What can hang from each mark
kidi: vopu
lakab: zaros
zadi: bolim ginuv zaros zodidil
vopu: kidi pageli zibo
zaros: lakab zadi
bolim: zadi
pageli: vopu
rado: zodidil
ginuv: vopu zadi

Every row comes from one small tree of marks. The marks that hang from a mark follow it in brackets, in alphabetical order. Every link used is in the known rows. Which tree was each row made from?
Known rows
ginuv[zadi[zaros zodidil]]: [ 12  14  18 -17  -4  -4 -44  -4  -6  39 -15  23  14   9  26  26  -7   1
  14   3  12   4  33 -26   1]
pageli[vopu[zibo]]: [  4 -11   1 -10  22 -10  -6  13 -22  32  -6   6  25 -26  15  34  -6 -13
  22  -2 -21  18  10 -29 -11]
lakab[zaros[zadi[bolim ginuv[vopu]]]]: [ -5   3   3  -1   3  -1 -20  10  23  49  26   9  26 -24 -14  42   7  14
  11  28  -3  33  29 -43  -3]
ginuv[vopu zadi]: [ 12 -12   5 -19 -16 -11  -2 -11   2  22 -19  25   0   3  19  24  -5  28
  16  14 -17  13  42 -38   2]
bolim[zadi[ginuv[vopu] zodidil]]: [ 32   9   7  -9  -2  30  -7  -8  13  24 -10  17  12  14  25  29  -2  18
 -15  25 -10  10  49  -7  13]
pageli[vopu[kidi zibo]]: [ 13 -17  -5  -2  34 -17  -4  23 -24  41  -4   4  25 -27   8  25 -17 -23
  23 -11 -22  27  21 -21 -21]
ginuv[zadi[bolim zaros]]: [ -6  20   4 -14  11  -8 -42  14  -6  55 -12  25  24  13  27  32 -13  16
  34  13  16  11  31 -45   3]
zadi[bolim zaros zodidil]: [ -6  33   4 -19  30  12 -52  22  -4  47  -2  16  38  18  24  42   6  -8
  19  11  14  27  25 -26   8]
ginuv[vopu]: [  5 -12  -6 -12  -1  -5  14   6  16  15  -7  10  11  -6   3  28  12  20
  13  18 -22  16  30 -33   0]
zaros[lakab zadi[bolim ginuv[vopu]]]: [-13  12  13  13  26  34 -18  37   7  32  18   8  15 -22   5  65   4  20
  27  22  19  41  51 -13   5]
ginuv[zadi[bolim zaros zodidil]]: [  3  25  12 -23  11   5 -57   5 -16  52 -16  29  22  21  34  36 -11   4
  21   5  15  19  35 -30   7]
rado[zodidil]: [ 11  -8   5  -6  10  -8  14  16  -7  46 -18  20   3  -1 -14  45  -2  14
  14  14   4  10   5 -37 -24]
kidi[vopu]: [ -1  -5   8   6  14  20  16  31   0  16   7  14  24 -19  -3  29  14  -7
   5  17 -19  19  12 -15  -7]
zadi[ginuv[vopu] zaros[lakab] zodidil]: [  7  14  23  -2  24  21 -26  16   8   8  12  17  30   3  24  32  16   1
   6  19  23  19  52 -19  -4]
vopu[pageli]: [ 18 -20 -10  10  25   4   9  30  -3  44   1 -11  20 -28 -20  55 -14   7
  25  -5   1  -2  29 -15  -3]
bolim[zadi[zaros]]: [  8  16 -11   0  -3  -3 -22   7  28  44 -10   0  18   3  20  20   3  11
  19  27   7  -7  28 -26   9]
zaros[lakab zadi[bolim ginuv zodidil]]: [ -6  23  23  11  32  52 -40  36  -9  40  16   9  19 -20   8  74  -2   3
  17   5  27  42  46   5   5]
kidi[vopu[pageli zibo]]: [  3 -30   4  19  29   8  18  43 -21  35  12 -10  27 -26  -7  33  -9 -17
  13  -3 -25   6  25  -2   4]
zadi[ginuv[vopu]]: [ 13  -4   9   2  12  10  19  15  15  16   5  18  24  -2   3  33   3  26
  -1  25  -6   9  38 -34  -5]
ginuv[vopu[zibo]]: [ -4 -23  -5  -7   0 -16  11   8   4  27  -7  -2  15  -3  12  17   1  13
  13   6 -33  10  35 -30   9]
lakab[zaros[zadi[bolim]]]: [-12   4  -5  -2   1  -5 -31  11  18  61  20   1  23 -33 -18  44   6   4
  22  15  -2  31  17 -39  -4]
lakab[zaros]: [ -4 -14  -9  -4  -3 -11 -11   3  15  45  10   1  27 -32 -15  25   8   6
  17   5  -9  11  13 -46 -19]
lakab[zaros[zadi[bolim ginuv zodidil]]]: [  0  13  11  -3   7  14 -37   9  11  57  24  11  29 -23 -11  49   3   0
   2  15   5  35  26 -28  -4]

Write each row's tree
[  9  24  20  -6  14  30 -23  17   6  37  12  21  17   2   7  61   2   9
  -3  26   1  42  43  -8  17] : zaros[zadi[bolim ginuv[vopu] zodidil]]
[ -8  34  20  -1  51  38 -51  37 -12  38  12  19  46  10  29  51   3  -1
  17  12  39  27  45 -21  -2] : zadi[bolim ginuv zaros[lakab] zodidil]
[ 15  23  11   6  14  31 -36   9  11  32  -1   7  23   3  32  30   1   5
   6  19  25   2  48  -6   5] : bolim[zadi[ginuv zaros[lakab] zodidil]]
[  4  21  25   8  32  28 -35  25  -1  23  13  11  37  -5  20  38   8  -5
   9   7  36  10  42 -15  -9] : zadi[ginuv zaros[lakab] zodidil]
[-21  12   3  11  23  29 -31  40   0  46  10  -3  12 -33   0  67   2   8
  41   6  19  38  35  -7   4] : zaros[lakab zadi[bolim]]
[  9  18  -1  -4   5  21 -42   4  11  35 -10   0  14  -1  30  28   6  -1
  17  12  16   6  40  -4   7] : bolim[zadi[zaros[lakab] zodidil]]
[ 11  16  15 -19  31  36 -16  14 -10  28   0  32  32  23  23  50  -1  16
  -9  18  -6  38  46 -22   8] : zadi[bolim ginuv[vopu] zodidil]
[ 22 -29   0  17  32  -5  23  32  -4  39   9  -3  28  -7  -6  29 -23   8
   6   2 -13   6  57 -17  -3] : zadi[ginuv[vopu[kidi pageli zibo]]]
[-15  18  14  20  32  40 -25  45   1  44  18   5  20 -28   1  70  -3  14
  30  13  28  34  42  -9   1] : zaros[lakab zadi[bolim ginuv]]
[ 19 -42 -18  25  40 -18   8  46 -23  69   2 -29  25 -24 -18  30 -39 -16
  28 -31 -14   0  48   0  -4] : vopu[kidi pageli zibo]
[ 25 -43  -6   2  10 -29   4  11 -21  49 -14  -2   4  -4   7  18 -38   6
  24 -14 -24   8  66 -16   3] : ginuv[vopu[kidi pageli zibo] zadi]
[  6  17   3  15  14  18 -21  18  21  35   2   2  25  -3  24  27   0  17
  19  28  26  -7  44 -21   1] : bolim[zadi[ginuv zaros[lakab]]]
[-16  28   4 -12  41  25 -59  31 -12  40   1  11  35   3  27  47   8  -9
  32   1  27  33  35 -19   1] : zadi[bolim zaros[lakab] zodidil]
[-11   7   2 -19  10  -7 -36   8  -2  30 -11  26  13  11  36  29   0  24
  40  19  11  26  51 -45   4] : ginuv[vopu zadi[bolim zaros[lakab]]]
[ 28  14   9  -2   3  35 -15   0   7  36 -10  13  18   9  22  35  -9  12
 -12  17  -1   3  41  -3   8] : bolim[zadi[ginuv zodidil]]
[ -2   7  16   8   7  33 -33  22   0  31   8  -5   3 -38  -1  60   7  -7
  22  -5  16  32  36  12   1] : zaros[lakab zadi[zodidil]]
[ 18 -43 -17   9  25 -23  20  28  -7  43   0 -17  16 -14  -8  24 -21  -2
  21 -10 -28  12  55 -12   1] : ginuv[vopu[kidi pageli zibo]]
[ 27   5  22   6   7  21  -8  15  11  29  15   6  10 -16 -10  61  -2   3
  -6  19   2  24  47   3  12] : zaros[zadi[ginuv[vopu[pageli]] zodidil]]
[  1  -1   8  10  -5  -4 -15   9  26  49  27   2  25 -38 -23  38   6   6
   8  20   3  16  21 -36 -12] : lakab[zaros[zadi[ginuv]]]
[ -6  21  14 -17  19  15 -62  12 -22  45 -13  24  19  10  38  40 -10   3
  31  -3  26  23  43 -24   2] : ginuv[zadi[bolim zaros[lakab] zodidil]]
[  2  21   0   1  43  -3 -15  38  13  41  13  22  45  21  16  28  -1  13
  17  34  15  27  49 -45  -4] : zadi[bolim ginuv[vopu[kidi]] zaros]
[  1  25  11  -8  11  26 -37  21   0  52   4  10  13  -8   1  63   0  -3
  12  10   2  40  27  -3  16] : zaros[zadi[bolim zodidil]]
[  8   4  -1  -1  39  15   4  34   0  39   6  23  34  13   9  39 -11  22
   8  21  -4  34  50 -34  -5] : zadi[bolim ginuv[vopu[kidi]]]
[ 15  21   1   8   6   7 -16  12  27  41   0   8  27   8  21  23  -1  17
   8  35  16 -11  37 -27   6] : bolim[zadi[ginuv zaros]]
